Each row was made from one path, in order. Every step used is in the known rows, and no mark comes twice. Write each row's path.
Known rows
s > z > l: [-17 -27   7 -15  17   4   9   9 -23 -14  11  20  -9  -9   6  -5 -14 -12
   0 -20 -21 -54   0  25 -14  14 -20   5  13  -3  21   7 -32  -8 -16  20
  -3  -8  19 -11  20 -19  -5  15]
y > z > s: [ 13  11 -30  29  -4  -3  44  21  -3  17 -17 -27 -34  -6  -9   4  -4 -12
   7  -9  -8  20  -6  21  -5 -25  24   4  -7   7  -6  11 -13 -26 -25 -23
  -5   4 -31   2  -3  14  12  11]
s > w > n > z: [ -3 -35   4 -27  29 -11  13  13  31  14 -16   7  16 -10   3  12  17  -2
   5  -9   3  35  10  -6  -9 -20  27 -18  -6 -13 -37 -36  40   9 -12  11
   7  19  16   1   9 -24 -24  -4]
h > n: [ -8   4  18  15  -9  10   8 -13  -6   2 -12 -16   7  -6  10 -10   9  14
  -4 -10  -7 -35  16  -9  15   1   4  -6   2   8   3  24  37   0  -3 -23
 -16  -1   8  -7 -20  24  -7  -6]
h > n > w > l: [-12  -7  31 -30 -10  11 -27  -2  -5 -10  -8 -10  18   2   6 -39 -25  17
  -6 -29 -29  11  25 -34  -1  43 -13 -19 -10   2   3   1  43  25   3  -8
 -21  -3  11 -25   4  29  -1  -7]
n > w > l > z > s > h: [  8   4  -5 -11 -26   0 -57 -31   2 -19 -12 -17  29   6 -24 -15 -38  14
  13 -10  31  54   2  -2  -6  35 -51 -19  11  -8  -3 -23  14  15 -21  13
  10 -22 -32   7   9  41  -8  -4]
s > h > n > w > y > z: [-34  19  -7  -8 -28  -5  -2 -11   3 -30  -6 -16   7   7  -4 -23   8  25
 -11 -19 -63 -25   8 -18  12 -13  -3  24 -28  15   7  17  -3  -8  20   1
 -29 -37   0   5  40  62   2   4]
l > w > s > z: [ 21  12  26  35  11  -9  26  -4 -40   0  13  48  -9   2  29  25  14   6
  -7  32   2   0 -11  -4  10  -5  28  10   3   8  13   1 -36   6 -11 -15
  16  20  21  13 -39 -12  17  10]
h > n > w: [ -5   1  22  -6  -6  -7  -7 -23 -15  -6 -15  -9  17  10  17 -27   9  16
 -12  -8 -38  -4  19 -20  11  23  14 -15  -3   8  -7  11  42   1   3 -14
 -21  -9   6  -6   1  29   6 -11]
h > s > z > l > w: [  0  -4  13  -3   8  28  -2 -12  10  -7   7  32  -4   1  19  -6   5 -33
   6  17 -30  11 -25   4  -3  30  -4  27  18   6  37  10 -52  14  20 -15
   1   9  20   0  -9 -32  13  13]
h > n > w > s > z: [-16 -16  37  14  14 -32  20 -17 -44   1   5  32  -2   5  34 -15  18  37
 -31 -15 -46 -34  21   7   0   3  22 -10 -32   9   1 -13   6   5 -10 -17
 -19   1  19   7  -2  42  12  -5]
n > w > y > z: [  0 -12 -17 -21 -26   3  26  18 -10 -21  14  -9   3   4  -3 -25 -12 -12
  -4 -39 -22 -26  16  -9  13 -16  17  21 -12  11   2   4 -23   2  20   2
   1  -6   0  -6  45  15  17  12]
l > w > n: [ 34   3   2  23  11   7  23 -13  24 -19  -9   4  16 -16  -6  28  35   3
  -6  31  17  72  -1 -49   9   7  22 -11  14  -1 -15   0   8   6   5  -7
  19  20   6   2 -37 -36   3   2]
z > s > w: [ 13   8   0  16 -19 -10  -6   0 -20  16   4 -22  -7   7   3   1  -6 -18
  -3  -2  25  -5   0  43  12 -21   9 -10   2   0   4 -11   7 -10 -19  -2
   1  17 -10   9  -9  23   6   0]
w > n > z > s > h: [ 10  -6 -21   7  37  -9   1 -15  29  19 -17  -9   4 -13 -22  32  22  48
   6  28   7  66   9   8 -24 -15   4  -3 -21 -28 -53 -19  31  -2 -48  17
  -6 -12  -7  29 -18 -26 -22  -3]
n > z: [ -5 -11  -2 -28  10   8  16   8  11  29 -16   0   8  -8   1  22   0   3
  12   1  -4 -17   6   8 -13 -19  16  -4  14 -15 -30 -10  15   7 -18   7
  -2  -1   6  -4  -7 -46  -6  -3]
y > z > l: [-21 -18 -26 -15  14  -1  29  42   5   3 -12 -23 -28 -11 -15 -16 -16 -29
  16 -34 -10 -16 -19   0 -26   4 -13   4   3   7  16  13 -24 -24   5   9
   2 -10 -20 -14  46 -22  -2   8]
s > h > n > w: [-13   9  10  -1  -7 -20 -33 -49  -5 -19 -34 -16  33   4   9 -23  16  34
  -3   9 -42  10   9 -29  18  20 -10  -8  -8   5 -11   7  37   0  -3  10
 -36 -39   4  22   6  44  -6  -2]
w > n > z: [  4 -29  -3 -15  41   4  23   5  27  19  -7   7  11 -18  -7  14  22  25
   5   1   2  42  14 -21 -19 -15  25 -15   3 -16 -49 -25  33  10 -12   2
  11  13  11   2  -4 -52 -19  -7]
z > l > w > n: [ 16  -8   1   3  26   3  -2  -2  19 -17   7   2  -5 -12 -12  13  15 -14
  -6  16  20  48  -7 -35 -13  32 -16 -17  14 -11   4  12  -7  -1  16  14
  21  22   8  -2   1 -54  -6   3]
l > z > s: [ 28  13 -10  34 -10   2   3 -16  -1   7  -7 -18  -5   4 -18  17  -5  -3
   5  -7  54   4   4  46  -4 -12 -18 -14  28  -3  -9  -1  12  -5 -29 -33
  28  12 -31  -2 -31  17   9  -2]
l > w: [ 27  22   2  14 -14   5  -3  -8  -4  -6  -7  -6  21  -5  -1  22   8 -11
   7  38  17  22  -5 -25  18   4   9  -1  23   5   4  12  -5  -1  11   1
  13   8   7   0 -34 -24  12   0]
s > h > n > w > l > z: [-21   3   9 -26 -21  -1 -54 -42  21 -31 -29 -14  36   4  -5 -27 -21  27
   6 -23  -2  22   8 -34   2  42 -47 -17  11   2  -1 -11  40  17   2  -6
 -11 -29 -12 -12  15  60 -12 -19]
z > s > h > n > w: [ -3  26   6  18 -11 -16 -39 -41 -17  -5 -13 -27  15  11   3  -8  14  43
 -11  19 -27  20  15   9   9  12  -9 -16 -22   0 -16   9  34 -10 -20   4
 -41 -33  -9  28  -3  56   4  -7]
y > z > s > w > n: [  9 -10 -27  36  27 -20  49  27  19   7  -5 -20 -25  -7 -13   5  12 -10
  -2 -20  20  70  -3   0 -10 -41  33 -10 -30   5 -11 -24   8 -31 -20 -14
   3  17 -10  -5  18  26  -5   8]
s > z: [  7 -22  17   6   5  10  33  -6 -16 -13  -9  18   0 -11  14  13  -3   6
   1 -10 -23 -36   7  12   7  -6   7   7  10   1   8   2 -20   6 -26  -4
   3   3  25  -4 -12   2   0  17]
z > s > w > n: [ 17 -19  -1  27  19 -12   5  -4   2   6   7 -19 -12  -6  -9   7  16  -1
  -7  -6  35  43  10  16   2 -20  10 -20 -21  -3 -18 -24  30  -6 -25   5
   9  25  -2  12 -13  23  -3   0]

Which path is each row?
[  1  -7  16  -7 -15  47  -7 -11  -2 -14  31  40  -8   8  14  -7   3 -30
 -15  -2 -30 -53  -5  10   9  12 -11  44  22   0  46  24 -66  31  41 -14
   6   9  32  -7   1 -26  17  20] | h > s > z > l > w > y
[  7   1 -37  -2  33  -9  36  26  36 -23 -14  -2 -22 -16 -14  12   6 -22
   9   2   2  67 -24 -49 -23  16   0  -4   0   8   0  12 -23 -29  26   3
  11   8   0 -12  28 -44  -1   5] | y > z > l > w > n
[-23 -19  -9 -54  22   2  -5  27   4  30  11   2  -4  -3  -9   5 -19 -11
  19 -12  -6 -39   3  10 -34  14 -16  -9   7 -15 -20   4   3  -1   1  29
 -10  -8   6  -7  36 -66 -11  -3] | n > z > l
[ 22   3   5 -18 -21   3 -31  -7  -7  -8  12 -17  17   5 -14 -22 -46  -5
   7 -30  41  43  17   6 -17  31 -38 -26  13  -3  -4 -22  18  28 -23  -9
  15   6 -25 -12   0  24   7  -8] | n > w > l > z > s
[  7   9   3  -3   6   0   8   1 -17 -12  10  31  -2   1  15  17 -11 -27
   0  21 -21 -25 -15  -2  -4  29 -10   7  26   1  28  17 -43 -13   5  18
  -4   1  25  -2   3 -42   8  11] | s > z > l > w
[-21 -13 -14  -8 -32  15  29  34   5 -10   8 -14  -9   0   5 -12 -14 -34
  -8 -47  10 -54  -7  17  24 -49  21  25  -7  16  23   0 -23  -5  23  -2
   8  11   7 -11  18  28  -3  10] | s > w > y > z
[  0 -20  18 -45  -8  14 -24  11 -10 -14   0  -8  29  -5  -4 -35 -36  -5
   6 -25 -16  19  14 -39   4  40 -19  -9   2  -1   6 -18  11  30  -6  12
  -2   0  12 -12  16  -2  -2   3] | n > w > l
[ 11  -4   5  11 -41  16 -15  10 -28   8  37 -15  -2  16  -3  -7  -4 -16
 -13 -18  33 -59  14  53  30 -37   1  11  -5   0  10  -4  -8   6   0  10
   2  20   3   1 -11  30   5   2] | z > s > w > y
[-13  33  -1 -31   7  -6  -9  15  10  26   3   9   7  14   8   5  -7  -6
   1  33 -18 -22   0 -17 -22  25  -3 -11  16  -8  -6  25  15 -22  24  10
 -28 -11   7 -16  -6 -47  -1 -27] | h > n > z > l > w
[-19 -34  26  -9  28 -33  -3   2 -50  -6  31  40 -13   4  12 -13  -2   4
  -4 -24 -28 -36   1  18 -22  31  -7  -4 -21  -3   9 -16 -35  10  -8  22
   5   9  11   6  43  -7  10  12] | n > w > s > z > l
[-10  24   4  15 -18  14 -45 -41  20  -7 -17 -26   6   0 -17   5 -17  35
   5  -2  35  17   8  -3  -4  13 -54 -14   8  -1   7   3  46   0 -18 -29
  -3 -20 -29  -7 -29  62 -15 -13] | w > l > z > s > h > n
[ 20  15  21  34   0 -12  10   3 -22   4  13  12  -3  -1  10  22  18   2
   1  37  35  15 -11 -10  17  -2  24   0  10   1  -2   4  -9   9   7 -18
  28  17  -3   9 -39 -21  15  -2] | l > w > s
[-17 -35  -9 -52  43 -17  -1  30  18  18   3  11   3  -5 -14  -3   2 -14
  12 -18  11  13   2   7 -27   2  -1 -24  -7 -17 -30 -30  21  -1   0  39
   3  15  17  -4  47 -43 -25  -7] | s > w > n > z > l
[  5  22 -15 -42  12  -2  -4  28  11  22   2  12   8   5  -3  13 -16 -22
  18  37   3 -11  -5  -2 -21  25  -8  -3  28 -15  -7   7  -8  -6  17  31
  -2  -6  13 -11   7 -76   4 -11] | n > z > l > w
[-12  11  -3 -19  25 -25 -31   2   0  25   8  25   7   4  -4  28  17  16
  17  51  22  -6 -30   1 -24  20  -8   8  -6 -16 -16  -1  -7   5   9  42
   4 -19  -7  23   6 -53  -4  -6] | n > z > l > w > s > h
[-17  18  14 -13  27 -18  -4  16 -14  41  15  30 -16  17   6   8   9  10
  -4  30   3 -34  -2  -1 -29  13  13  -9 -14  -9  -9  18   8  -4  27  -1
 -15   0   7  -5  -9 -46  -6 -21] | h > n > z > l > w > s
[ 18  -3   4   9  37   0  19   6   9 -25   6  38  -3 -11  10  22  13  -6
 -11  17 -15  24  -4 -24 -11  27 -10  -6  12  -8   8   5 -29 -10  -1  15
  11   9  29  -6   2 -44  -2  14] | s > z > l > w > n
[ -5 -42  15  -6  -1  18 -27 -14  17   8 -14 -20   4   1   8 -26   9 -31
   9 -15   2   7 -13  16  20 -16  24  12   6   7  17 -19  11  31  11 -18
  13  11   0  -1 -11  18  -4  -4] | h > s > w
[-24   5   8  18  -1   4 -28 -37  11 -11 -39 -23  16  -5   5  -3  17  31
   0  16 -15 -16  -1  -4  18   0 -15   4  -1   4  -3  15  36  -6  -9  -4
 -19 -31  -6  11 -19  35 -15   0] | s > h > n
[ -1 -36  15  13   5  32  12 -32   8  -2 -16  15   4 -11  17  -5  15  -7
   2 -18 -34  -3  -9  13   9 -15  17  31   5   9  16  -5 -21  30 -16 -39
   3   9  16   2 -18  -2   2  13] | h > s > z
[  1  10 -17  -4   7  -5 -14 -11   8  32 -17 -17   8  -1 -14  31  11  29
  19  33   4  11  -7  34 -18 -23  -4   8  -9 -20 -32  -6  16  -4 -45  18
 -15 -23 -12  31 -15 -20 -12  -2] | n > z > s > h
[ -3  30  20  46   2 -12 -16 -32  -6  -1 -18  11   4   3  14   7  38  37
  -8  57   9   9 -12 -20  23  -2   9   6 -12  14   4  16   9  -2  15 -12
  -2 -14  -3  25 -44  22  -1  -7] | l > w > s > h > n
[  1  21 -39  33   0 -10  13  -4  11   5 -27 -33 -13 -11 -20  17   4  13
  14  15  -1  31 -22  18  -9 -25  -1  10 -16  10  -2   8 -10 -30 -30 -10
 -10 -26 -32  16   1  22  -2  12] | y > z > s > h
[-10 -17   3 -26 -23  15 -23   3  17 -15  -7 -10  21  -3  -4 -14 -52 -35
  25 -48  53  -6  -1   5   6   5 -27 -12  36   3  11 -27  15  19  -2 -11
  34  16 -13 -30   4  32 -17  -6] | s > w > l > z
[ -6  33  15  13  17 -22 -12 -17   9  26 -19  24  12   5  18  25  32  44
  -4  61  -1  -5 -13 -16   0 -11  21   7 -21  -3 -21   4  24  -5   4  -1
 -16 -25  -4  27 -35  -8 -10 -17] | l > w > s > h > n > z
[ -1  19   7 -10 -27   8   2  17  -7  40  27  -3  -5  28  11  -2  -5   8
 -23 -15  -4 -83  33  56  11 -40  18   3 -16  -8 -10   2  26  -3   5  -5
 -35   7   9  -5 -11  28  -4 -14] | h > n > z > s > w > y
[ -9   3 -13   9  17 -22  23  43 -10   5  17  15 -40  -1  -5   4  -6 -27
   4  10  11  11 -29 -14 -21   2  10   8  -7  16  19  17 -48 -19  22   2
  16   8 -16  -3  22 -36  17   2] | y > z > l > w > s
[ -1 -29  27   7   7 -34  -8  -3 -39   0  12  -3   7   4   7 -19  12  14
   0 -13   8  14  12   3  -2   6  16 -11 -19   5 -13 -14   1  26  -4   3
  15  14  -7  13   7   4  11   1] | n > w > s
[  5  13  10 -11 -20  29   2   8 -22 -24  43  38  -7  10  15  15  -4 -24
 -16   2  -8 -85   8  15  14  11 -26  33  23  -7  38  30 -62   3  26  20
   5   6  31 -12   4 -24  14  12] | s > z > l > w > y
[ 26  14  -8 -10  30   2  25  12  27   7 -19  17  20  -9   1  31  31  11
   5  39  10  80   0 -40 -13  -7  28  -4  16 -15 -39 -14  21   1   2   0
  10  15  14  -2 -19 -65  -9 -11] | l > w > n > z
[ -1  -1  -1 -37  -2  12 -16  38   3  40  13  -1  12  10  -4  -7 -44  -8
  22 -11  23   8  14  34 -14 -10   6 -11 -13 -18 -12 -33  27  14 -22  16
 -13   7   0 -14  -6  -4  -7  -6] | n > z > s > w > l
[ -4  30 -24  24  -8 -31   3 -18  -1  -3 -29 -27  -4   8  -6 -16   5  30
  -6   4 -47  36   0  -8  -3  -1   5  -9 -42  11  -1   3  12 -33 -18 -15
 -50 -47 -28  11  26  66   2  -3] | y > z > s > h > n > w
[  4  17 -32  -8   5  -3  22  34  14  -4  -2  -1 -24  -6  -4   7 -13 -39
  12  10  -9  14 -25 -23 -12  20   0   2  16  13  29  24 -38 -31  24  -1
   3  -9 -14 -15  32 -31  12   6] | y > z > l > w
[ 15  28 -27  10 -36  21  34  25  12 -16   9  -6  -5  -2   6  11   1 -22
   0   6   4 -22  -5 -20  25 -19  12  27  17  13  16  24 -42 -11  30 -17
  11   6  -2 -13 -10 -11  16  10] | l > w > y > z
[  3  26  -5  40 -21   0 -18 -47   8   0 -24 -31   7   4  -7  14  10  33
  -6   8  27  -3  -2  29  -2  -7 -38 -12  11   3 -13  12  36 -21 -18 -34
  -1 -19 -33  13 -30  62 -11  -9] | l > z > s > h > n
[-11 -40 -12  -3 -27  35  12  14  31  -1   1 -11 -18   3   3 -35  -3 -43
  -3 -50 -12 -22 -16  17  25 -51  28  42 -12  18  26  -4 -27  23  35 -33
   9  17  -1 -14  25  28   1  11] | h > s > w > y > z
[-26 -21 -17 -32 -22   8   1  40   6  -7  23  -9 -35   6 -13 -24 -35 -55
   1 -56  -1 -72 -11  26   0 -31 -12  19  -3   8  30  11 -38  -9  34  22
   3  -1  -2 -16  63  13  -2  12] | s > w > y > z > l
[-10  10 -24  13  18 -26   2  11  -3  -8  -6  10 -25  -4 -14  10   5  -7
   9  29   6  30 -41 -20 -19   1  -9  17 -23  10  18  10 -43 -22  27  19
  10 -20 -17  17  22 -14   8   4] | y > z > l > w > s > h
[  2 -21   3 -14 -21  29 -19  -4  18 -13  -7 -13  16  -9 -16  -8 -36  -7
  19 -31  38   6  -1  -3  -5  14 -35 -11  35  -3   6 -11  14  24  -8 -17
  35  11 -18 -24 -13   2  -9  -6] | w > l > z
[  7  -7  15   3  17 -17 -13  10 -25   9  30  16 -16   2  -2   9  12 -18
  -1  19  35  -1 -13   2 -10  25  -7   0   2  -1  11  18 -21   3  20  16
  27  18   1   4 -10 -37  13   1] | z > l > w > s
[-21  19  16 -24  -2   6 -12  23   4  43   3   1   0  16   4 -21 -40   8
  -4  -9  -2 -18  20  26 -11  -7  12 -17 -33  -9  -7 -16  43   5 -17  -2
 -39   0   7 -23 -19  22 -12 -16] | h > n > z > s > w > l
[  5 -26  27   7  12 -26  17  -9 -51  -5  10  40  -5   3  21 -10   7  16
  -9 -13 -24 -18   6  11  -2   5  26   2 -21   5  -4 -25 -14  21 -17   5
   1  11  23  13   8  15  12  10] | n > w > s > z
[  0 -28  12   3  19  -5   8  -2  14 -14  -8  -9   8 -19  -6  -2  22  -8
  -1 -11  22  34   1  -8  17 -20  14 -23  -5   1 -14 -31  23  12  -1  11
  20  24  10   2   4   7 -18   0] | s > w > n
[ 31  -8  -5  31  12 -13  10 -16  21  -1   3 -14  -7   1 -15   8   3  -6
  -6 -18  72  50   2  25   2 -26  -8 -32  17  -6 -24 -26  31  -7 -14 -19
  27  27 -30  -1 -19  33  -7 -13] | l > z > s > w > n
[-19   5  17  -1 -30   8 -39 -38  -8 -30  -2 -13  28   8   7 -15  14  38
 -21  -5 -36 -53  28  -8  34   5 -22  11 -14   0   5  16  19  11  21  16
 -28 -31  18  15  16  50   0  -4] | s > h > n > w > y
[ 25  51 -37  37 -36  10  14   4   6 -12   5 -11 -10   4 -12  31  11   1
   2  33   8  13 -12   2  21 -29   3  35  -7   4  26  26 -46 -24   6   2
  -4 -18 -15  17 -10  15  15  11] | l > w > y > z > s > h
[  8 -14  11 -22 -32  16 -14  -4 -20 -16  32  -7  14   4  -4 -22   4  -1
  -8 -26 -16 -42  29  -5  23   3  -5   9   6  -4  -6   5  -5  25  16  15
   8   8  14  -3  16   5  13   1] | n > w > y
[ 33  48 -32  34 -42  17  37  18  -2   2  16 -14 -25   6  -4  12   1 -16
  -9  18   9   4   0   7  11 -32  20  23   2  10  17  31 -43 -20  12 -24
   4   7 -12  -5 -23   5  26   9] | l > w > y > z > s
